Each row was made from one path, in order. Every step used is in the known rows, and no mark comes twice. Write each row's path.
Known rows:
N, D, A, F: [ 3.72 -2.21 -2.20  0.67 -0.82 -0.02 -3.69 -1.34  1.82 -1.24  0.77 -0.39
  0.87 -1.08 -5.17 -2.18 -1.31 -0.02  0.29 -2.27  1.81 -0.45]
D, A, F, R: [ 1.69 -5.60 -1.31 -1.00 -1.67 -0.17 -4.10 -0.58  0.71  1.42 -1.17 -1.78
  0.88  0.17 -0.79 -2.66 -1.21 -0.81 -2.02 -1.31  1.37 -0.49]
N, D, Y, F, R: [ 1.46 -1.15  1.83 -3.82  3.19  0.19 -1.95  4.61  0.04 -1.32 -2.33  0.39
 -0.64 -0.81 -3.39 -0.93  1.49 -2.86  0.87 -0.94  1.56 -3.42]
R, F, A: [-0.60  1.53  2.43  2.92 -1.06  2.73 -0.78  0.25 -3.31  1.30 -1.13 -0.31
 -0.44 -0.74 -0.99  0.79  0.60 -3.24  2.33 -0.29 -0.27  0.75]
F, Y, D, N: [-3.80  0.06 -1.93 -0.56  1.74 -1.46  5.41 -1.17  2.79 -0.09 -0.08 -2.05
 -0.19  0.07  2.46  1.64  0.70  0.10 -0.04 -0.34 -0.41  0.64]
J, D, Y: [ 1.84  1.97  1.90 -0.74  0.29 -1.03 -2.84  3.26 -1.36 -0.88  1.14  0.78
 -1.02  0.39  0.49 -0.38  2.31  1.85  1.58  0.63 -0.81 -0.07]
Z, D, A: [ 2.65  0.43 -0.90 -1.97 -3.43  0.72 -1.10 -2.39 -1.81 -0.78 -0.09 -1.54
  0.59 -1.74 -1.57 -1.33  0.44  2.86  2.40 -2.72 -2.01  1.37]
A, D, Y, F, R: [ 0.90 -1.83  3.03 -3.32  0.05 -1.56 -3.01  3.10 -1.97  0.04  0.01  0.96
  1.29  1.01 -0.10  1.03 -0.18 -0.23 -2.36  0.37  0.03 -2.66]
A, F, Y: [-2.71 -4.43 -0.68 -0.30  1.58 -0.93 -0.70 -1.01  2.23  2.26 -0.38 -0.75
 -0.51  1.06  1.55 -0.18 -0.22 -1.61 -2.32 -0.69  1.76 -0.70]
F, R: [-1.73 -3.55  0.25 -1.19 -0.83  1.72  0.99  1.89 -0.84  1.29 -3.58 -1.23
 -1.08 -2.36  0.68 -2.39  2.94 -0.59  0.03 -1.47  2.20  0.69]
A, F: [-2.11 -3.19 -0.26  2.19  0.27  0.10 -1.62  0.29 -0.75  1.17 -0.44  0.00
 -0.48  0.24 -0.43 -1.11  1.92 -1.00  0.13 -0.73  2.77  0.97]
Y, F, C: [-0.72  2.62  1.35  0.63  1.84 -2.17  1.05 -0.71 -1.29 -0.20 -1.63 -1.71
 -2.58  0.01  1.62 -0.22  0.92 -1.07  1.73  0.75 -1.01 -1.30]
H, D, N: [-2.74  0.73 -0.55  1.77 -0.41  1.80  0.53  1.27  0.19 -0.31 -0.29 -1.88
 -2.48  0.07 -0.22  0.99  0.45  1.48  3.32 -1.67  1.16  5.30]
R, F, Y: [-2.50 -2.97  2.04  0.26  0.90  0.97  2.42 -1.02 -0.80  1.67 -0.36 -1.22
 -0.32 -0.53  0.43  1.10  0.64 -2.79 -1.65 -0.93 -0.40 -1.06]
J, D: [ 0.13  1.30  0.46  0.07 -1.20 -0.92  0.01  0.73 -0.80  0.22  1.41 -0.42
 -2.27 -1.51 -0.98 -1.02  2.63  1.03  1.95 -0.37 -0.85  2.02]
D, Y: [ 0.05 -0.36  2.39  0.57  1.00  0.78 -1.03  2.79 -1.92 -0.78 -2.19  1.13
 -0.04  0.21  1.88 -0.83  3.10  1.17  1.54  0.56  1.36 -0.55]
N, D, Y, F, C: [ 2.83  4.77  1.13 -1.67  4.12 -1.29 -2.35  2.40  0.14 -2.65 -1.60 -0.04
 -1.09 -0.59 -0.96  0.41  0.27 -0.78  1.96 -0.64  0.05 -4.25]
F, Y, D, A: [ 1.02 -1.07 -2.95 -1.30  0.20 -1.51  5.46 -2.85  2.89  0.53 -1.11 -0.54
  0.53  0.53  1.40 -1.26 -0.80  1.01 -0.98  1.14 -3.10 -1.03]
N, D: [ 0.28  0.01 -0.68  0.17  0.02  1.77  1.30  1.11  0.17 -1.43 -1.53  0.06
 -1.21 -3.85 -3.72 -1.71  3.06 -0.07  2.20 -2.40  2.63  0.78]
A, F, Y, D, H: [-2.63 -0.85 -1.91 -0.21  3.17  0.23  3.14 -1.04  3.55  0.84  0.83  1.90
 -0.50  2.25  2.88  0.13 -1.43 -1.05 -2.92  3.25  0.57 -0.20]
N, D, A, F, Y: [ 2.87 -3.23 -2.85 -1.92  0.53 -1.04 -2.87 -2.21  4.45 -0.18  0.89 -1.25
  0.94 -0.46 -3.56 -1.19 -3.21 -0.96 -2.32 -2.03  0.63 -2.20]

Write each row's path:
[-3.12 -1.64 -1.26 -0.03  2.32  0.68  6.58 -1.11  0.18  1.75 -0.13 -0.06
  0.19 -0.18  0.46  1.51  0.99 -3.06 -1.54  0.16 -1.77 -1.29] | R, F, Y, D
[ 2.39  2.71  3.13  1.04 -1.58  1.84 -4.75  1.97 -3.84  0.08  1.45  2.04
  2.94  0.52 -0.40  3.06 -1.74 -0.25 -0.84 -0.16 -0.88 -1.52] | R, F, A, D, Y
[ 3.82 -0.07 -0.93  0.10 -1.97  0.53 -0.37 -0.90  0.59 -2.31 -0.57 -0.71
  0.08 -2.91 -4.57 -2.64  0.32  1.28  2.00 -1.83  0.45  0.20] | N, D, A
[-1.02 -1.40  1.30 -2.86  3.28  1.28 -1.39  5.23 -0.22  1.32 -3.15  0.00
 -2.23  2.56 -0.50 -0.09  0.22 -1.85  1.54  0.86 -0.43  0.17] | H, D, Y, F, R
[ 0.68 -1.70 -1.36 -0.23  0.83 -0.72  5.09 -3.27  1.08  0.89  0.46 -1.10
  1.62  0.88 -0.42  0.43 -1.75 -1.97 -1.78  0.60 -4.01 -1.99] | R, F, Y, D, A
[-3.19  1.27 -1.27  1.57  0.51 -0.66  4.36 -0.02 -0.08 -1.10 -0.44 -1.14
 -0.40 -0.64  0.79  0.69  2.59  0.73  2.31 -0.37  0.64  2.36] | Y, D, N
[ 1.16  3.92  3.73  2.61 -3.38  3.30 -2.52 -0.30 -3.40 -0.34  3.48  2.34
  1.11  0.01 -0.38  2.34 -3.12  0.20 -1.03  1.66 -0.51  1.39] | R, F, A, D, H
[-0.34  3.70  2.61  1.16 -2.68 -2.66 -3.28 -0.91 -1.71 -0.91  3.09 -1.43
 -0.06  1.21 -1.05  3.07 -2.43 -0.40  1.69  0.29 -1.02  1.51] | Y, F, A, D, N
[ 2.83  3.54  1.53 -0.47 -2.12  1.09 -4.50  2.16 -2.15 -0.52 -0.03  2.33
  1.96  0.20  1.41  1.58 -0.75  2.53  0.13  0.39 -0.16 -0.57] | F, A, D, Y
[ 0.19  1.27  2.41  1.02 -2.99  1.59  0.16 -0.38 -1.46 -1.47  2.49  2.53
  0.13 -0.71  0.93  0.08 -0.11  3.65 -1.37  1.31  1.09  2.26] | A, D, H
[ 1.19 -1.92 -3.80  1.75  0.01 -1.51  1.06 -2.06  1.01  0.35  0.39  0.15
  1.22  1.49 -1.25 -1.78 -0.46  0.27  0.03  0.90 -0.82 -0.01] | Y, D, A, F
[ 1.17  0.32  3.72 -0.29  0.14 -2.63 -2.25  1.45 -2.66 -1.13  1.72  1.81
  1.13  1.79 -0.40  1.65  0.48  0.82 -0.50  1.55 -0.67 -1.79] | A, D, Y, F
[ 0.05  3.48  0.93  1.27 -4.33  0.00 -3.40 -0.71 -1.28 -0.76  1.93 -1.11
  1.07 -0.96  0.64  2.41 -1.67  2.22  0.99 -1.59  0.57  2.60] | F, A, D, N
[-3.23 -2.95 -4.00 -0.93  3.18 -0.83  3.46 -1.15  3.17  2.04 -0.29  0.13
  0.18  1.19  1.46  0.28  0.30 -1.80 -2.39  0.38  0.24 -0.89] | A, F, Y, D
[-2.38  1.43 -0.70 -0.86  2.15  1.15  6.70 -0.68  2.46 -0.16 -0.47  1.73
 -1.26  0.66  3.58 -0.53  0.33  0.55 -1.12  3.34 -0.86  0.34] | F, Y, D, H
[-1.61  2.46 -0.05  1.50  1.03  1.81  5.74  0.42 -0.17 -1.07 -0.61  2.42
 -1.32 -0.11  1.80 -1.45  1.85  1.17  1.46  3.31  0.28  2.08] | Y, D, H
[ 0.98  2.50  0.12  0.62 -4.00  1.17 -1.86 -0.24 -1.81  0.42  0.31  1.11
  0.42 -1.38  0.09  0.78 -0.39  1.74  0.41 -0.55 -0.15  1.55] | F, A, D
[ 1.43  4.57  2.20  1.01 -3.83  2.24 -2.22  0.02 -1.51 -0.92  1.73  2.60
  0.02 -0.28  1.46  0.57 -2.09  2.72 -0.18  2.10  0.12  2.23] | F, A, D, H
[ 2.90  1.75 -5.17  0.81  1.06 -1.73 -0.04 -2.87  2.05 -0.05 -0.57 -1.18
  1.11  0.59  1.60 -0.97 -1.98  1.31 -0.90  0.12 -1.74 -1.45] | Y, D, A, F, C
[ 1.15 -4.58 -1.16 -0.31 -0.34 -1.78 -2.29 -3.08  2.71  1.38  0.25 -1.66
  0.84  1.93  0.56 -1.14 -2.69 -0.39 -2.71  0.15 -0.29 -1.41] | D, A, F, Y
[-3.98 -1.94 -3.29 -0.14  2.92 -2.24  1.95 -1.37  3.79  0.86  1.18 -1.79
  0.49  1.86  1.84  1.96 -0.92 -1.43 -1.73 -0.77  0.77  0.11] | A, F, Y, D, N
